Each row comes from the steps of one walk. Every step used is in the known rows, and no mark comes twice. Write the walk behind each row, first mark first.
Known rows
L/N: [ -5   6 -52   1 -56  14  -2 -17 -28  18 -12 -41 -14   7  15  61 -45  -1
  33  16   6   2  23  26  18  -6]
P/Y/L/N/U/H: [-16 -41 -25  26   0   0 -21 -38 -22  30 -33 -37  27 -16   3  47 -20  23
  30   5  42  29  44   9  12  42]
Y/L/N/U/H: [ -2 -24 -27   7 -15  15  -3 -34 -23  21 -26 -42  21 -20  12  46 -23  18
  27  13  16  22  26  16   7  14]
P/Y/L/N/U/H/W/K: [ 11 -45 -33  32  24   8 -22 -64 -26 -15 -41 -24  18  -5  19  44  -4   3
  33   1  10  25  57  -1  15  22]
D/M/Y/L/N/U/H: [ -1 -34 -31  -7   0   6 -20 -52 -29  16 -46 -23  37  18  26  40 -42   9
  18  -3  35  31  78   1 -33  24]
L/N/U/H: [-19 -14 -38  15   0  11   6 -36  -9   2 -23 -34  -7   4   7  50 -22   8
  48  19  21  16  19  18  20  15]
M/Y/L/N/U/H/W: [ -2 -40 -20   8   5   2 -16 -38 -25  -1 -15 -23  32  14  18  39 -35  10
  18  -8  12  31  50  -7   3   2]
M/Y: [  4   1 -48   5 -38  -3 -17  -1 -15  16 -13   4  21  38  10  48 -70 -13
   3  24  30  28  65  10  16  12]
N/U/H: [-10 -10 -40  19  -1   5   7 -23  10 -10 -28  -4   4  16  -2  45 -23  -2
  29  45  24  30  37   9  28  23]
H/U/N/L: [  9   6 -32  36 -32   8   7 -28 -34   1 -10 -24  10 -17  17  81 -34  -1
  19  27  14  25  19   8  26 -21]
Y/L/N: [ 11  -1 -40  -8 -68  16 -13 -16 -46  40 -16 -47  12 -20  18  59 -47   8
  11   9   1  10  28  22   8  -8]
K/W/H/P/Y/L/N: [-27 -34 -25  14 -12  20  -7 -30 -55   7   3 -27  -2  -3 -12  48 -37  10
   6 -34   0  12  59   3  19  -3]
U/H/P: [-23   0 -49   0 -24   5  13 -26  -4 -12 -19 -17   4  13 -20  33 -29  -4
   5  12  11  23  27  -6  29 -27]
U/N: [ -2   5 -52  24 -50  17 -11 -26 -17  15 -31 -18   7  13   5  65 -46   3
   9  30   8   9  31  15  42  -5]
M/Y/L: [ 20  -9 -36  -4 -51   3 -24   1 -30  38 -15  -1  50  13  14  45 -73  -6
 -17  18  24  34  71   7   2  11]
U/N/L/Y: [  1   4 -42  39 -29   3   1 -38 -37  36  -9 -19   4   7  21  83 -69  -7
  29  13  28  41  35   7  22  20]
W/H/U/N/L/Y: [-12 -16 -28  37  -1   3  13 -38 -41   3  -5   1  -1  -9  18  83 -31  -7
  14   4  27  46  29  -3  12  23]
W/H/P/Y/L/N/U: [-25 -18 -14   8  13  -6  -5 -21 -55  21 -16 -28  -2 -30  -3  35 -17   0
  17 -31  38   9  62  -5   7  15]
M/Y/L/N/U/H/W/K: [ 26 -38 -30   9  24  12 -18 -59 -31 -13 -31 -14  37  15  34  34 -29  -6
  17  -5   4  28  61  -1  -1   4]
P/H/U/N/L/Y: [ -6 -12 -36  42 -10 -12 -11 -38 -46   3   0 -15   2 -17  22  89 -30  16
  28  19  25  53  24   4  30  21]
D/M: [  1  10 -62  -9 -52   7  -6 -23 -14  -8 -42  -8 -11  32  10  64 -47 -17
  11  41   3  14  70   3   1   1]
Y/L/N/U: [ 10   1 -24  -2 -30   7 -11 -14 -41  34 -21 -39   3 -27  27  59 -42   4
  31  16  13   6  35  18   3   4]
M/Y/L/N/U: [ 11 -12 -20   0 -14  -4 -27 -11 -43  42 -15 -27  27  -4  34  46 -61   1
  20   1  35  16  59  15  -9  15]

Which walk is each row?
[ -2 -20 -29  50  -5  36  23 -41 -36 -30  11  -4  -4   6   5  85 -28   0
  12  17 -11  32  37  13  39  -7]
K/W/H/U/N/L
[-10 -15 -49  18 -26  35  14 -19 -14 -23   3  11 -15  39  -9  62 -44 -11
   8  29 -19  22  58  21  38  16]
K/W/H
[ 23  -3 -69  17 -31  12  -7 -36 -28 -49 -15   0 -12  21  13  53 -13 -14
  14  37 -30  26  59  12  55  -1]
P/H/W/K
[ -4 -17 -21  18 -15  -8 -29 -16 -38  40 -26 -36  11 -21  19  57 -38  13
  35   8  40  12  55  13   6  32]
P/Y/L/N/U
[-14 -13 -17  -7  -2   4   4 -36 -33  13 -23 -46   9 -30   4  34 -20  12
  25 -11  15  11  19  -2   6 -25]
Y/L/N/U/H/P
[-11 -17 -40  23 -22  17  -3 -26 -22 -19 -28   0   2  -4   1  63  -8   1
  -9  16   7  14  27   5  32   0]
W/H/U/N
[-29 -31 -36   9 -23  -1 -12 -39 -35  26 -22 -50  25 -18 -15  33 -22  21
   9 -25  29  24  32  -3  10  -6]
U/H/P/Y/L/N
[-19 -21 -37  14   3   6   5 -41  -9 -29 -17 -33 -19  19   7  54  -9   6
  47  14  -4  11  20  -1  29  -9]
L/N/U/H/W
[ -3  -7 -47   8 -38 -10 -16  -1 -22 -27 -10  -5  -6  -7   4  65 -10  12
  11  47   8  27  31  13  37   2]
P/H/U
[ 18 -15 -48  23  23  13   6 -51   3 -52 -37   9  -2  25  11  44  -7 -21
  29  40 -12  24  50  -3  33   3]
N/U/H/W/K
[  1  -5 -40  45 -32   3   2 -32 -43 -12   2 -26   8 -24  13  77 -12  16
  19  29  13  40  25  16  46  -4]
P/H/U/N/L
[ -5  10 -34   6 -17   4  -3 -13 -25  13 -19 -35 -24  -1  21  60 -38  -3
  52  22  17  -1  32  22  17   6]
L/N/U
[ 23 -30 -34  10   7  22  -3 -62 -30 -21 -36 -29  13  -9  28  45  -8  -3
  29  10 -17  17  38   4  13  -7]
Y/L/N/U/H/W/K
[ 28   6 -62   8 -30  16  -3 -31 -18 -36 -26   4 -12  27  18  56 -33 -32
  12  36 -27  13  54   3  32 -20]
H/W/K
[-13  -5 -14   5  -1 -18 -23 -15 -49  34 -24 -41  -2 -32   8  42 -33   8
  31 -16  37   0  49  -4   6  -6]
H/P/Y/L/N/U
[ -5  -5 -61  14 -47   0  -9 -13 -21 -35   2 -11 -15  22  -5  60 -18   3
  13  36 -16  27  48   5  57  -5]
P/H/W
[-18 -27 -19  18  16 -15 -13 -23 -13  10 -35 -11  29 -17 -19  31 -17   8
   8   6  42  31  57 -19  17  14]
N/U/H/P/Y/L
[ 15 -18 -65  17 -16  24   5 -53  -1 -47 -31   3   7  34   4  46 -14 -21
  10  33 -21  30  43   0  36  -9]
U/H/W/K
[-38 -18 -46  21  -8 -10  -6 -27  -2  -5 -24 -13  10  16 -30  31 -23   4
   9   4  37  31  46 -10  31   3]
U/H/P/Y
[ -9 -10 -41   2 -24   7   7  -4 -19 -26 -14   9  -8   1   0  59 -11 -12
  -3  30   7  23  37   4  18   5]
W/H/U
[-21   1 -34   4  12  -6  13 -24  -1 -18 -27  -8  -5   7 -11  33 -19  -6
  26  19  20  18  34  -9  28 -16]
N/U/H/P
